Each row comes from the steps of one walk. Every step used is in the known rows, and no mark comes twice. Write the walk behind each row, first mark first.
(in the rows, 128 means zero)
Known rows:
C -> L -> D -> J: [150 127 103 156 171 118 120 151  68 143 115  76  61 118  99  99 177 151
 124 127 123 148 140  84  84 112 202 138 168 145 154 155 151 125 124 141
 159 155 108 130 128 118 162 131 147 132 151 138 128  93  92 133 128]
J -> B: [129 135 168 147 135 135 134 130 116 130 133 116 119 121 111 170 103 140
 126  84 135 123 149  94 105 106 173 155 135 124 128 127 113  93 118 146
 115 127  78 133 151 122 137 133 137 121 115 150 123  96 151 138 143]
K -> J -> D: [172 109 101 161 113 127 136 105 104 126 139 106 118 108 123 143  91 130
 138  86 124  95 137 120 114 135 129 125  77 112 116 144  78 129 168  98
 130  81  81 171 118 168 160 153 137 127 125 125 123 132 150 100 158]
K -> J -> R: [162 111 102 148 157 119 141 124 138 141 119 115 105 124 110 102 129 166
 174 149 130 110 182 124 102  97 120 137 104 127  89 148 117 137 139 141
 141  94 160 125 110 174 151 168 147 140 144 116 105  94 115 130 131]
L -> D -> J -> B -> C -> U: [117 135 161 181 203 164 120 157 129 173 158 107  99  58 133 143 171 218
 147  72 166 127 124  72  88 113 165 182 126 136 103  99 112  76 150 136
 122 155  77 180 145 112 168 153 103  83 151 137 118  63 109 183 101]
B -> C -> L -> D: [122  88 120 146 174 137  87 136  59 137 164  90 126 109  94  99 178 153
 130 107 123 134 131  78 100 126 167 138 150 163 149 112 154 157 122 148
 190 117  91 179 136 144 155 129 128 112 183 125 102  73 128 130  85]
R -> J -> C -> L -> D -> G: [112 104 111 187 188  93 114  96  79 139 163  67  83 117  61 119 164  90
 146 111  47 130 143  37  87 158 192 105 126 156 114 172 157 150 105 172
 161 109  72 142 149 148 121 119 134 109 173  82  77 103  90 148 132]
L -> C -> U -> J: [115 156 116 155 166 153 109 126 171 157 130 130  86  68 126  44 125 154
 137 142 187 164 125 141 158 158 134 172 123 179  97 101 139 103 171 124
 112 132 111 154 147 128 147 159 117 114 138 122 140 145 121 171 130]
U -> G: [119 142 139 160 150 127 103 104 129 137 165 124 131  88 157 131 190 111
 114 104 142 170 133 110 112 125 111 131 124  78 112 112 132 111 139 131
 134 128 108 131 137 109 119 118 162 126 130 112 110 158 104 144 141]
C -> B -> L -> D: [162 102 122 156 148 132  97 119  51 143 150  89 107 134 103  93 137 129
 121  99 178 133 162  64 116 133 166 117 178 189 143  90 138 119  90 106
 177 122 124 141 128 168 122 114 119 108 188 144  95  74 126  97 135]
C -> U -> J: [106 158 114 184 170 165 128 122 176 150 160 123  72  93 136  80 130 163
 133 122 158 163 136 126 143 132 152 155 128 162  72 107 121 113 166 140
  92 149 114 137 140 115 164 131 113 110 122 139 136 125 150 140 136]
C -> B: [158 120 152 150 159 118 121 120 109 106 133 102 124 107 116 105 131 132
 130 106 168 156 150  96 147 157 116 132 159 136 135  91 119 127  98 148
 149 113  93 151 133 117 112 128 138 117 166 152 125  88 139 129 142]
J -> C: [140 101 149 146 145 151 129 133 128 136 135 128 153 101  97 130 114 124
 152 119 109 139 124 106 116 107 128 148 139 138 148 103 120 137 116 144
 121 109 122 130 157 110 130 151 126 112 143 102 125 101 117 124 119]
U -> J: [131 146 105 162 147 153 125 125 135 125 147 115  75 127 120  85 121 139
 117 124 160 148 132 127 142 135 165 148 134 154 102 127 120 140 153 133
 126 131 127 118 135 113 147 131 137 139 114 130 128 135 164 129 137]
B -> C -> L: [136  89 151 128 168 129  97 143  91 133 172  95 153 110 107 108 156 155
 122 110 161 147 113 110 117 130 137 158 154 146 138  89 142 161 150 187
 168 102 103 182 140 133 150 136 132 117 172 114 125  50 139 142  82]
D -> J -> R: [143 139 112 148 171 129 143 160 124 131  76 104  74 109 129 112 157 174
 147 140 162 138 150 128  98 106 130 160 135 117 109 147 122 124 159 166
 123 140 157  81 109 140 148 155 161 146 129 116 108 100  72 136 144]
C -> B -> L -> D -> J -> R: [175 117 113 174 189 127 112 152  60 138 100  72  54 113 104  86 163 170
 141 114 200 145 177  80  87 113 159 150 184 172 118 115 123 110 125 140
 171 141 145  95 112 169 143 145 156 125 181 133  84  52  70 113 149]
R -> J -> C: [150 100 140 161 165 133 145 110 153 152 126 102 133 103  67 137  72 122
 166  84  90 112 116 116 126 131 138 140 118 146 132 113 125 144 101 147
 120 129 143 110 164 124 124 170 112 114 141  97  85  85  93 145 127]
B -> L -> C -> U -> G: [105 139 158 165 152 130  76 114 141 192 161 133 148  49 161  80 188 129
 111 123 196 169 117 122 121 134  85 149 139 128  94  61 149  77 172 126
 124 127 117 161 151 151 122 141 126  90 160  95 116 146  59 174 125]
B -> C -> U: [101 124 155 144 178 158 112 146 169 162 168 135 160  69 148 124 165 187
 143 110 151 129 103 133 134 130  96 162 112 133  95  82 120 114 157 145
 120 131 111 189 135 125 149 143  90  91 149 119 128  82 115 168  85]
J -> B -> C -> L -> D: [124  92 154 156 174 138  93 140  57 135 171  78 120 101  90 131 166 162
 122  75 119 123 148  55  80 107 197 156 157 163 147 115 139 128 118 156
 184 117  54 183 152 142 152 126 132 106 175 141 107  44 142 144  96]
K -> J -> C: [180  94 131 154 145 145 144 120 130 153 166 118 147 104  83 117 105 146
 181 133 101 120 148 104 112 105 129 141 115 126 130 116 101 144 110 142
 139  80 140 157 152 128 148 179 127 110 142  94 129  80 134 136 116]
B -> L -> C: [151 116 137 102 112 124  90 143  97 158 114 132 144 122 116  71 105 120
 114 149 205 113 117 136 138 152 110 144 144 181 144  87 149 118 155 103
 164 107 155 138 141 175 116 158 115 124 159  88 122 119  88 155 111]
B -> L -> C -> U -> J: [125 145 121 159 158 157  93 133 152 172 147 123  90  88 129  39 114 153
 123 138 223 154 121 142 151 148 144 171 140 206  91  72 137 105 184 118
 122 124 135 148 148 157 147 156 110 110 151 106 130 116 117 157 120]
K -> J -> C -> B -> L: [211  84 157 173 153 142 114 124  88 154 183  91 145 124  86  84  80 155
 156  98 189 134 155  75 119 125 123 142 169 166 131  57  96 137 104 154
 163  70 137 162 151 156 131 163 126  97 193 111 118  18 147 121 131]
K -> J: [173 120 111 142 134 119 145 117 137 145 153 118 119 132 115 111 116 152
 156 142 121 104 144 119 116 122 133 120 102 122 106 142 105 137 117 112
 141  95 154 158 117 145 143 158 115 130 130 120 134 110 147 146 125]
B -> L -> D -> G: [103 124 100 162 130 107 101 120  61 142 172 103  91 153 128 114 175 108
 110 140 125 113 140  62  87 159 166  90 129 164  90 167 141 128 134 100
 163 117 108 133 116 167 119  86 122 117 158  89  99 128 112 125 131]
B -> C -> L -> D -> J: [146 116 114 154 191 139 109 168  60 144 147  75  85 107 109  86 187 185
 127 107 160 139 117  80  82 126 176 155 162 142 149 130 141 143 137 151
 180 144 106 159 131 119 164 149 132 125 172 119 121  64  95 149  99]
K -> J -> B -> C -> L: [164  96 171 156 179 128 110 142  88 146 189  88 138 106  91 124 129 182
 134  83 152 120 144  76  91 106 174 170 142 138 122  97 112 140 139 196
 173  75  76 213 151 140 169 160 134 110 168 127 129  16 162 164  92]
J -> R: [122 118 119 137 147 124 126 132 124 124  93 122 116 116 124 124 144 143
 151 138 138 131 163 134 111 105 114 143 130 141 107 140 132 130 143 154
 129 124 146  99 113 165 132 138 157 137 136 124  99 107  98 116 134]

Write each row's walk:
[158 121 152 130 157 102 106 129 109 113 100 112 132  79 104  66 129 118
 137 132 200 157 140 113 162 187  99 148 152 147 163  81 128 115 110 136
 170  94  96 169 137 136  98 163 139 128 189 134 129 113 102 171 131] : L -> C -> B
[140 138 167 163 149 113 141 102 145 137 111  96  98 121  90 177  59 136
 142  51 112  91 143  96 109 124 185 142 119 135 110 140 119  98 102 141
 117 139 100 119 157 126 124 148 122 126 124 136  96  87 126 154 140] : R -> J -> B
[122 123 120 176 154 101  95 117  44 125 182  85  80 136 117  93 178 111
 114 128 155 133 157  34  99 181 160  94 149 158  98 140 131 123 110 118
 179 103  85 150 117 168 104  90 129 110 188 105  96 103 113 136 145] : C -> B -> L -> D -> G
[161 103 163 160 164 144 118 140 119 143 184 114 143 100 112 136 116 201
 153  82 171  91 130  94  91 120 147 171 104 115 107 104  87 127 136 135
 157  86  97 198 143 132 157 172 121 115 147 116 126  52 164 175  90] : K -> J -> B -> C
[143 120 150 164 187 161 114 170  87 139 149  98  91  90 116 148 155 203
 135  63 182 112 119  71  78 122 179 176 135 123 130 120 108 106 136 130
 167 140  82 158 144 103 156 159 118 115 152 123 112  59 116 171 105] : L -> D -> J -> B -> C
[ 87 154 106 205 150 123 117 103 126 116 170  97  54  83 150 131 159 114
 117  93 139 160 120  93 132 187 142 138  76 129  57 164  92 110 213 134
  96 111  24 165 119 140 152 104 135 111 125 105 119 167 138 129 177] : C -> U -> J -> D -> G
[104 138 183 203 209 143  97  96 179 179 193 108 123  32 141 157 166 172
 135  31 158 138 113  88 102 128 125 171 110  94  66  72 120  84 147 164
 117 143  82 176 167 106 136 148 120  88 151 112  82  91  94 195 112] : R -> J -> B -> C -> U -> G
[151 155 164 155 152 136 146 152 115 138 115 102  76 111 120 161 124 173
 128  91 158 134 132  89  88 103 188 165 154 113 129 141 102  87 134 151
 115 152  90 123 145  96 151 148 147 131 117 138 141  88 112 156 148] : D -> J -> B
[168 111 152 143 136 125 103 125  82 136 154  98 126 142 118  92 104 138
 116 100 217 144 144  96 137 139 128 129 186 169 130  68 121 126 119 141
 153 109 129 142 135 156 113 128 127 110 172 136 116  54 134 108 132] : C -> B -> L
[141 117 127 170 165 172 129 130 133 134 157 114 105 101  95  98 105 130
 151 110 147 161 133 104 131 119 158 168 139 161 126 102 109 148 133 156
 121 111 117 128 163  98 153 153 135 115 130 107 131 100 142 126 130] : U -> J -> C
[139 107 110 139 123 143  99 129  65 155 144 109 116 149 115 109 123 130
 119 119 145 105 145  87 102 112 165 112 152 190 131 119 149 120 118  82
 163 133 139 120 126 174 132 116 112 111 152 125  98 102 120  95 127] : B -> L -> D
[145 121 175 116 116 127  98 138  90 158 118 121 139 110 110 102  83 130
 105 113 207 117 134 106 113 133 145 167 150 181 145  81 137  91 153 125
 152 107 117 141 154 169 114 164 125 119 157 106 121  92 104 164 124] : J -> B -> L -> C
[102 116 100 200 186 122 106 113  62 124 189  73  65 106  77  85 193 103
 128 133  85 169 150  33  91 145 208 129 138 172 110 166 143 155 133 176
 162 102  54 156 144 131 151 103 151 118 165  87 107 109 129 142 135] : U -> J -> C -> L -> D -> G
[109 159 189 199 210 157 102 139 154 175 192 111 111  28 171 143 206 198
 125  56 193 172 110  92  89 114 126 185 127  72  84  78 105  72 170 170
 112 148  70 176 153  80 161 144 135  90 141 113 121  93  91 203 113] : D -> J -> B -> C -> U -> G
[107 131 120 163 121 101 119 110  84 101 139 106 103 113 145 159 152  87
 108 108 115 129 114  92 113 185 130 110  86 104  94 179  91 126 181 122
 125  98  39 155 112 153 119 103 147 121 129  96 115 170 122 124 175] : J -> D -> G
[148 111 138 173 175 152 141 113 177 187 177 127 145  74 103 111 123 169
 184 127  95 132 142 105 113  91 112 148 110 133 107  92 104 112 124 145
  98 100 129 178 158 130 158 173 105  75 144 106 136  86 125 148 121] : K -> J -> C -> U
[139 102 104 160 216 134 112 168  67 140 110  70  73  92  99  90 198 192
 151 120 163 138 150  98  73 102 158 172 154 150 121 134 144 144 155 173
 173 135 121 125 116 154 173 155 157 133 174 120  95  46  67 136 104] : B -> C -> L -> D -> J -> R
[159 110 144 152 177 133 129 156  92 148 136  81 117 101  88 110 143 148
 137 116 121 176 123  95 100  91 168 163 180 132 165 113 131 142 134 211
 138 120 107 138 158 106 164 156 157 113 156 111 138  54  94 134 121] : D -> J -> C -> L
[135 111 165 170 187 148 101 145  89 128 188  79 108 103  94 107 135 178
 110  68 189 156 133  88 110 121 196 188 163 168 112  87 125 143 160 209
 163 105  59 185 159 118 166 141 151 116 156 133 126  28 172 152  96] : U -> J -> B -> C -> L
[177  97 163 177 194 122 136  98 128 127 129  79 128  95  58 118  80 126
 171  72 132 140 136  82 144 160 125 144 157 150 140  81 117 141  70 177
 141 103 112 139 162 111 106 167 131 106 184 127  98  49 111 144 138] : R -> J -> C -> B
[114 135 109 178 139  86 129  87 110 112 126  83  81 110 121 170 112  85
 119  76  94  99 106  99 119 201 134 107  72 111  83 182 102 131 166 128
 121 111  52 134 121 156 119 120 134 131 135  87  84 162 102 130 179] : R -> J -> D -> G
[136 117 130 179 183 170 120 152 118 198 152 104 104  78 114 108 145 174
 152 106 146 146 119  81  89  82 153 161 158 169 120  90 125  92 139 127
 112 156 138 136 152 134 164 152 102  76 155 110 118  63  75 131 122] : B -> L -> D -> J -> C -> U
[139 114 170 157 178 138 120 127 140 141 144 103 130  95 100 163  81 176
 138  36 158  81 112 103 108 148 154 167 111 136 107 103 117 127 124 147
 147 124 104 155 155 126 139 164 101 116 148 117  91  48 135 175  97] : R -> J -> B -> C
[137 133  97 170 129 156 117 113 101 107 132 101  75 103 128 125  91 119
 111  70 163 136 126 129 144 149 161 151 108 149 116 135  89 129 190 115
 121 118  66 138 129 140 164 130 151 134 109 135 120 148 166  93 176] : U -> J -> D
[163 143 165 125 130 134 106 164  81 164 100 113 107 110 115  94  93 153
 104 116 241 119 117 118 106 135 158 182 166 166 149  99 131  85 157 125
 151 122 121 129 153 144 128 177 131 123 149 102 132  84  85 178 129] : D -> J -> B -> L -> C
[148 143  92 150 159 133 139 154  91 141 107 100  63 121 119 111 167 158
 135 128 138 127 130 102  97 123 176 134 139 130 143 159 124 113 124  95
 146 161 122 108 120 109 146 136 128 136 131 127 125 128  88 144 137] : L -> D -> J
[125 118 148 178 183 142 144 103 195 180 135 114 133  67  89 136  93 146
 178  92  76 124 114 115 130 117 124 147 119 150 105 100 127 112 119 161
  85 143 132 138 166 122 142 166  95  83 145 113  99  93  87 151 126] : R -> J -> C -> U
[155 122 163 159 132 123 119 110 108 158 136  95 107 146  97 159  45 147
 118  51 168  90 134  96 106 118 180 145 145 178  96 104 124 106 125 136
 130 138 133 109 156 162 126 141 120 115 141 125  86  55 126 132 133] : R -> J -> B -> L
[201  77 125 180 157 143 103 114  54 162 179  81 117 121  66  83 114 144
 159 104 152 125 172  39 103 118 161 130 162 186 139  81 119 127  79 109
 184  82 133 163 144 165 135 157 117  90 195 119  99  33 134 109 124] : K -> J -> C -> B -> L -> D
[164 140 167 153 130 144 125 157  81 159 141  99  93 143 125 138  96 173
 101  80 210 123 126  97  84 101 188 161 175 154 115 107 102  92 150 141
 132 143 123 113 143 133 144 139 137 120 130 127 134  52 117 132 140] : D -> J -> B -> L
[109 143 109 162 185 144 109 135 170 150 103 122  77  63 117  50 146 165
 155 151 185 160 160 143 139 136 120 184 128 181  78 110 144 109 180 157
 115 123 130 115 131 168 153 171 144 123 146 119 110 130  91 154 133] : L -> C -> U -> J -> R
[ 86 156 104 191 155 118 103 107 123 126 150 111  67  57 136  92 155 110
 108 126 160 152 110 104 141 211 134 148  75 149  72 149 103 105 220 126
 112  98  19 169 128 151 142 132 135 115 138  87 120 184 108 161 168] : L -> C -> U -> J -> D -> G
[165  84 140 170 159 151  96 124  52 147 157  85 128 114  82  94 120 123
 140  93 165 142 157  52 110 123 159 135 185 192 151  72 128 127  82 118
 173 111 120 145 152 160 120 133 125  92 189 125  97  52 120  99 131] : J -> C -> B -> L -> D
